In the rows, zero is written as 128.
Known rows, with every way that one mark hangs from another:
Q299{Q172 Q517{Q86 Q514} Q815}: [114 134 159  30  65 139 128  67 139 149 180 106 120  69 148 116 175 179
 154 149 140 167 120 180]
Q514{Q172{Q815{Q86 Q517}}}: [136 108 160 105 109  95 166 133 129 134 157 125  89 127 137 131 148 148
 171 240 142 128 113 147]
Q299{Q172 Q815{Q86}}: [118 133 163  71 104 132 151 109 144 123 138 116 107  92 138 143 166 150
 125 167 148 145 123 157]
Q299{Q172 Q517{Q86} Q815}: [110 139 149  59  84 137 138  72 153 145 149 109 122  87 144 105 161 172
 152 147 125 161 125 179]
Q172{Q815{Q514}}: [123 126 140 121 113 142 135 126 112 142 158 148 125 148 127 135  85 134
 143 193 124 131 116 121]
Q815{Q517{Q86 Q514}}: [117 113 146 116 104 117 114 126 110 158 167 125  95  98 132 166 160 155
 176 164 138 135 122 164]
Q989{Q86}: [120 129 125 137 124 129 122 127 112 129 159 120 129 133 119 127 113 151
 123 118 108 130 128 131]
Q815{Q86 Q517}: [109 106 168 135 135 109 152 139 125 134 164 133  81 119 124 164 158 130
 158 180 131 125 121 161]
Q299{Q172{Q815} Q517{Q86}}: [117 143 127  72  91 130 140  90 140 141 156 113 129 132 141  79 149 170
 173 185 108 144 116 171]
Q517{Q86 Q514{Q815}}: [137 127 125 110 100 134 120  91 119 145 145 124 119  94 137 151 117 151
 138 157 148 152 118 134]
Q299{Q517 Q815{Q86 Q514{Q172}}}: [123 105 189  69  91 112 160  90 139 144 199 123  90 110 137 166 136 158
 159 172 146 160 115 150]
Q815{Q517{Q299 Q514}}: [132 103 144 125  96 112  89 111 107 143 171 118 103  90 135 150 167 137
 178 158 151 141 122 156]
Q514{Q172{Q299}}: [165 112 132 140 118 105 118 106 133 130  98 112 113 151 126  94 124 135
 170 143 143 134 116 112]
Q514{Q172{Q815}}: [155 129 121 101 102 116 141 122 133 128 122 120 136 136 140  95 120 145
 143 190 139 131 120 114]
Q299{Q172{Q815{Q517{Q86 Q514}}}}: [121 126 146  70  75 120 132 113 120 154 168 118 102 105 142 118 169 170
 179 220 141 143 115 170]
Q815{Q86 Q514{Q172}}: [143 108 160 123 110  89 136 138 125 137 171 119  85 147 127 201 143 145
 167 154 154 137 119 121]
Q299{Q172{Q815{Q517}}}: [120 124 158  84  99 112 159 116 139 135 147 126 109 127 139  80 150 143
 148 219 135 139 121 150]
Q815{Q86 Q514{Q172} Q517{Q299}}: [143  90 167 149  98  70 109 125 118 148 186 112  61 122 130 212 169 148
 215 185 162 144 118 148]
Q514{Q172 Q299{Q517{Q86} Q815}}: [144 121 140  92  80 119 120  45 148 154 119 107 112  80 145  92 134 185
 194 148 141 163 117 145]
Q172{Q299{Q815} Q517{Q86}}: [137 125 135 149 126 150 110  69 102 153  92 144 132  89 129  73  93 165
 204 190 105 125 106 152]
Q299{Q172 Q517{Q86 Q514}}: [120 130 149  55  79 113 118  90 134 145 188  99 114 111 140 125 188 171
 176 125 134 153 122 173]
Q172{Q815}: [127 135 120 115 121 147 139 124 120 128 126 139 142 132 132  96 101 133
 128 188 118 123 118 129]

Rows:
[148  96 168 118 103  95 127  80 135 148 165 119  98 168 124 105 116 142
 196 145 136 152 110 125] -> Q815{Q514{Q172{Q299{Q517}}}}
[110 131 154  88  90 125 139  98 146 152 131 117  96  75 141 131 169 166
 156 186 141 154 127 176] -> Q299{Q172 Q815{Q517{Q86}}}
[139 116 155 130 130 146 126  67 109 139  97 149 139  95 129  48  87 143
 176 186 113 127 107 134] -> Q172{Q299{Q815} Q517}
[162 130 115 121 104 105 127 105 108 148 117 127 143 116 142  84 119 178
 207 215 114 119 113 129] -> Q514{Q172{Q517{Q86} Q815}}
[129 124 124 138  93  97  90 106 131 149 137  97  90 100 137 148 195 162
 209 161 139 145 127 178] -> Q815{Q517{Q86 Q299{Q172}}}
[135 134 107 113  84 163  66  92 102 149 137 115 128  53 142 170 145 169
 171 151 146 146 120 164] -> Q517{Q86 Q299{Q815} Q514}
[103 111 178 107 123 134 161 116 130 138 153 140  87  81 131 155 143 138
 138 201 138 137 120 169] -> Q299{Q815{Q86 Q517}}
[145 117 138  73  80 101 116  96 129 150 181 101 114 113 142 137 173 174
 185 128 141 150 120 153] -> Q299{Q517{Q86 Q514{Q172}}}
[125 106 149 117  99 132 109 118  92 139 187 128  95  95 137 153 156 146
 193 234 143 129 105 172] -> Q172{Q815{Q86 Q517{Q299 Q514}}}
[106 128 182  45  97 132 165  80 153 127 175 113 107  94 141 115 171 155
 137 163 134 156 119 177] -> Q299{Q172 Q517 Q815{Q86}}
[137 109 156  92  75  93  94 101 124 140 171  99  97  93 141 133 202 147
 181 155 165 152 124 161] -> Q815{Q517{Q299{Q172} Q514}}
[151 116 130 120  91  93 110  64 144 151 128 100 106 119 137 103 148 177
 214 124 136 151 118 137] -> Q514{Q172 Q299{Q517{Q86}}}
[150 123 151  83  84  98 126  63 118 147 151 117 127  86 146  99 145 173
 177 179 143 154 114 140] -> Q299{Q172{Q517{Q86 Q514{Q815}}}}
[152 106 156 120 105 109  99  72  98 143 135 136 131  92 135  79 124 155
 200 145 137 128 111 115] -> Q172{Q517{Q514{Q299}}}
[124 108 144 147 101 128 107 115 105 153 172 140 101 125 130 142 112 137
 191 222 133 138 113 148] -> Q172{Q815{Q514 Q517{Q299}}}
[158  90 167 110  97  89 122 101 123 145 144 114  88 126 131 107 152 142
 188 177 162 143 111 132] -> Q815{Q517{Q514{Q172{Q299}}}}
[150 123 111 144 100 117  59  95  80 150 153 119 134  80 138 136 153 172
 228 151 123 125 115 156] -> Q172{Q517{Q86 Q299 Q514}}
[154  96 170 112 114  97 162  53 146 128 149 113  91 140 131  88 116 141
 175 186 141 160 102 136] -> Q514{Q172{Q299{Q517}} Q815{Q86}}
[119 118 150  87  95 167 110  57 115 155 152 126 117  86 133  98 120 166
 181 164 122 151 105 175] -> Q172{Q299{Q517{Q86 Q514} Q815}}
[157 124 118 100  87 104 104 123 119 147 144 102 115 112 140 165 166 168
 172 133 157 140 124 133] -> Q517{Q86 Q514{Q172}}
[184 103 151 131 102  69 132  36 134 138  98 124 126  99 144  54  98 156
 188 175 154 152 112  86] -> Q514{Q172{Q517} Q299 Q815}
[177  98 166 135 109  68 142  48 128 134 115 123 104 100 140  89 113 161
 201 193 153 144 105 103] -> Q514{Q172{Q517} Q299 Q815{Q86}}
[141  93 182 114  95  79 132  77 136 146 184 115  75 141 129 151 139 160
 211 144 150 152 110 128] -> Q815{Q86 Q514{Q172 Q299{Q517}}}
[140  94 179  88  96  78 144 133 122 140 187 113  74 107 137 177 190 148
 174 181 169 139 118 148] -> Q815{Q86 Q517{Q514{Q172}}}
[142 135 126  86  70 133  97  80 118 148 123 111 118 106 141  98 145 181
 195 182 148 142 110 139] -> Q517{Q86 Q514{Q299{Q172{Q815}}}}
[133 126 155  69  75 136  96  91 119 127 161 100 107  64 145 166 189 161
 158 163 168 154 117 168] -> Q517{Q299{Q172 Q815{Q86}} Q514}
